Known rows, with every step that occurs:
bisube-povu-vized-laga: [ 0.84 -0.32  2.63  1.17  2.09  0.91 -0.53 -0.05 -2.00 -0.67  1.17  0.81
 -0.14  3.75  0.25 -0.08 -1.69 -2.96 -0.58]
fabiz-laga-povu-duzizem: [-0.79 -0.88  1.97  4.91  1.37  0.39 -1.82  1.21 -0.43  0.18 -0.26  3.52
  2.60  1.91  3.63  1.17 -2.13 -2.02 -0.11]
roli-povu-duzizem: [ 0.13 -1.66 -0.01  2.90  2.29  0.73 -1.04  2.21 -0.64 -0.89  0.04  2.04
  0.36  2.08  2.75 -0.21 -1.56 -0.09 -1.23]
vized-povu-laga: [ 0.10 -1.78  4.49  0.34  1.21  2.39  0.85 -1.43 -0.36  1.30  1.42  3.40
  0.61  3.97  1.75  0.33 -1.84 -0.06  0.34]
bisube-povu: [ 0.52 -0.17  1.97  1.78  1.80  2.22 -0.90  1.91 -1.13 -0.45  1.45  2.25
 -0.08  1.94 -0.37 -0.82 -0.76 -1.11  0.56]
povu-roli-vized-laga: [ 0.64 -0.64  0.92  4.65  0.66  1.22 -1.21 -2.33 -0.89 -3.92 -0.02 -1.75
  0.51  1.53 -1.39 -0.26 -1.94 -1.68  0.45]
vized-povu: [ 0.41 -1.00  3.51  1.23  2.45  2.87 -0.77  0.35 -0.77 -0.32  1.86  2.67
 -0.19  3.40  2.26 -1.32  0.28  0.32  1.03]
bisube-povu-roli: [-1.16 -0.70  2.25  2.01  1.12  0.94 -1.85  1.72 -0.59 -1.85  1.29  1.54
  0.49  0.33 -3.77 -2.03 -1.88 -1.32 -0.24]
laga-vized: [ 1.80 -0.78  2.17  3.58  2.14  1.84  1.31 -0.10 -1.18 -1.42 -1.18  1.28
 -1.60  2.54  0.06  1.19  0.30 -1.27  0.32]
roli-bisube-povu-vized: [ 1.28 -0.26  2.98  0.06  0.96  2.08  0.38  4.03 -2.55 -1.06  1.40  1.53
 -0.63  2.99  2.94  0.44 -2.62 -1.73 -1.35]
fabiz-laga-vized: [ 2.59 -0.82  2.78  4.30  0.92  1.37  0.45 -1.69 -1.56  0.32 -0.82  0.52
 -0.40  2.23  1.74  3.14 -0.06 -2.84  0.54]
povu-duzizem: [ 0.58 -1.90  0.24  3.44  2.46  1.13 -1.02  1.51 -0.96 -0.79 -0.82  2.08
  0.43  0.06  2.39  0.91 -2.02 -0.46  0.30]
laga-povu-duzizem: [-1.59 -0.91  1.23  4.09  2.49  0.94 -0.92  2.89 -0.23 -1.44 -0.67  4.06
  1.34  2.21  2.03 -0.87 -1.63 -0.88 -0.31]
roli-vized: [ 2.41 -0.47  0.18  3.75  1.00  2.81 -0.06  0.48 -0.83 -2.71 -0.25  0.52
 -0.84  2.79  1.39  0.24 -0.73 -0.01  0.50]
fabiz-laga-vized-povu-roli: [ 0.16 -1.58  4.48  2.77  1.35  1.27 -1.42 -1.44 -0.02 -0.98 -0.35  1.35
  0.25  3.51 -1.07  0.42 -0.72 -2.09  0.05]
laga-povu: [-0.73  0.16  2.69  3.56  1.66  1.61  0.13  1.12 -0.58 -1.16  1.21  3.51
  0.88  2.62  0.88 -1.58 -0.10 -0.49 -0.02]
roli-vized-povu-duzizem: [ 0.60 -1.76  0.24  2.35  2.99  3.23 -1.94  2.58 -0.03 -2.72 -1.45  2.70
 -0.40  5.15  3.27 -0.71 -2.11  0.33  0.34]

Rows:
[-0.52 -1.21  4.37  0.87  0.86  2.45 -1.05  1.37 -1.04 -2.06  2.33  1.15
  0.75  1.44  1.97 -1.27 -1.86  0.17  0.32]
vized-povu-roli-bisube
[ 1.64 -1.07  4.08  2.32  2.14  2.45 -0.45 -1.10 -0.84  0.46 -0.17  2.08
 -0.38  4.95  2.34  1.64  0.31 -1.92  0.69]
fabiz-laga-vized-povu
[ 1.13 -0.69  4.00  0.99  0.73  2.45  3.11  1.66 -2.11  0.42 -0.10  2.05
 -0.59  3.79  1.05  3.03 -3.24 -2.82 -0.78]
roli-bisube-povu-laga-vized
[-0.28 -0.43  3.05  2.40  1.54  0.89  0.36  1.89 -0.78 -1.86  0.19  3.65
  0.29  4.11  1.04 -1.72 -0.98 -0.84 -1.67]
laga-povu-vized
[ 1.06 -1.01  3.57  1.59  3.39  2.79  0.54  0.32 -0.77 -1.06 -0.48  2.80
 -1.60  5.27  0.89 -0.57  0.90 -0.63  0.68]
laga-vized-povu
[ 1.51 -1.02  2.62  2.50  1.67  0.66  0.28 -2.17 -1.98 -0.80  0.74 -0.21
  0.01  2.50  2.22  0.90 -1.21 -2.02 -0.24]
povu-vized-laga
[ 0.22 -1.01  2.86  2.88 -0.30  1.29 -0.09  0.99 -1.63 -2.35  1.67 -0.39
  0.72 -1.23  1.15  0.46 -2.33 -0.55  0.06]
povu-roli-bisube
[ 1.15  0.01  3.50  0.63  1.27  1.84  0.59  1.24 -3.27 -0.60  1.99 -0.17
  0.13  3.21  3.73  1.21 -2.87 -3.09 -0.56]
roli-bisube-povu-vized-laga
[-0.32 -0.09  1.07  3.40  1.17  1.37 -2.01 -0.42 -0.71 -3.67  0.56 -0.89
  0.43  2.76 -3.03 -1.43 -2.38 -2.35  0.23]
bisube-povu-roli-vized-laga
[ 0.76 -2.22  2.83  2.87  2.98  1.72 -1.28  0.43 -0.54  0.42 -1.99  2.90
  0.13  4.62  3.50  2.35 -1.44 -2.33  0.37]
fabiz-laga-vized-povu-duzizem
[ 1.41 -1.33  2.89  2.33  0.94  0.92  3.07 -0.89 -0.56  0.04 -0.59  1.94
 -1.00  5.00 -0.10  1.66 -1.50 -1.33 -2.07]
roli-povu-laga-vized
[-0.90  0.44  3.08  4.10  2.04  1.18  0.10 -1.42 -1.16 -0.98  1.69  1.74
  1.38  2.94  1.57 -0.60 -0.01 -1.78  0.75]
vized-laga-povu
[-1.64 -0.09  3.67  3.39  0.16  1.16 -0.16  2.37 -1.02 -3.05  1.78  1.80
  1.64  0.81  0.74 -1.47 -2.15 -0.66 -0.72]
laga-povu-roli-bisube
[ 1.34 -1.16  1.83  1.38  1.14  0.63  0.35  1.48 -0.90 -1.32  1.06  1.59
 -0.96  3.90  1.68 -1.00 -0.76 -0.17 -2.75]
roli-povu-vized
[-1.92  0.31  4.16  3.97  0.47  0.87 -0.04 -0.40 -1.75 -2.59  2.29  0.01
  2.13  1.21  1.39 -0.66 -2.26 -1.93 -0.06]
vized-laga-povu-roli-bisube
[ 1.57 -0.73  1.67  1.85  2.07  3.83 -0.99  0.88 -0.27 -2.56  0.52  1.99
 -0.93  5.54  2.17 -1.44 -0.24  0.61  0.66]
roli-vized-povu
[-1.67 -0.66  1.65  4.78  3.17  0.48 -0.91  0.07 -0.92 -1.07 -0.27  2.29
  2.03  2.65  2.65 -0.03 -1.80 -2.03  0.24]
vized-laga-povu-duzizem
[ 0.03 -0.45  0.62  2.77  0.78  2.00 -2.06  2.48 -0.22 -4.06 -0.07  0.80
 -0.22  2.36 -3.89 -2.22 -2.35 -1.07 -0.50]
bisube-povu-roli-vized
[ 0.21  0.90  1.44  4.88  1.62  2.12 -0.01 -0.94 -0.71 -3.08  0.30  1.00
  0.76  5.17  1.52 -0.72 -0.76 -1.51  0.38]
roli-vized-laga-povu
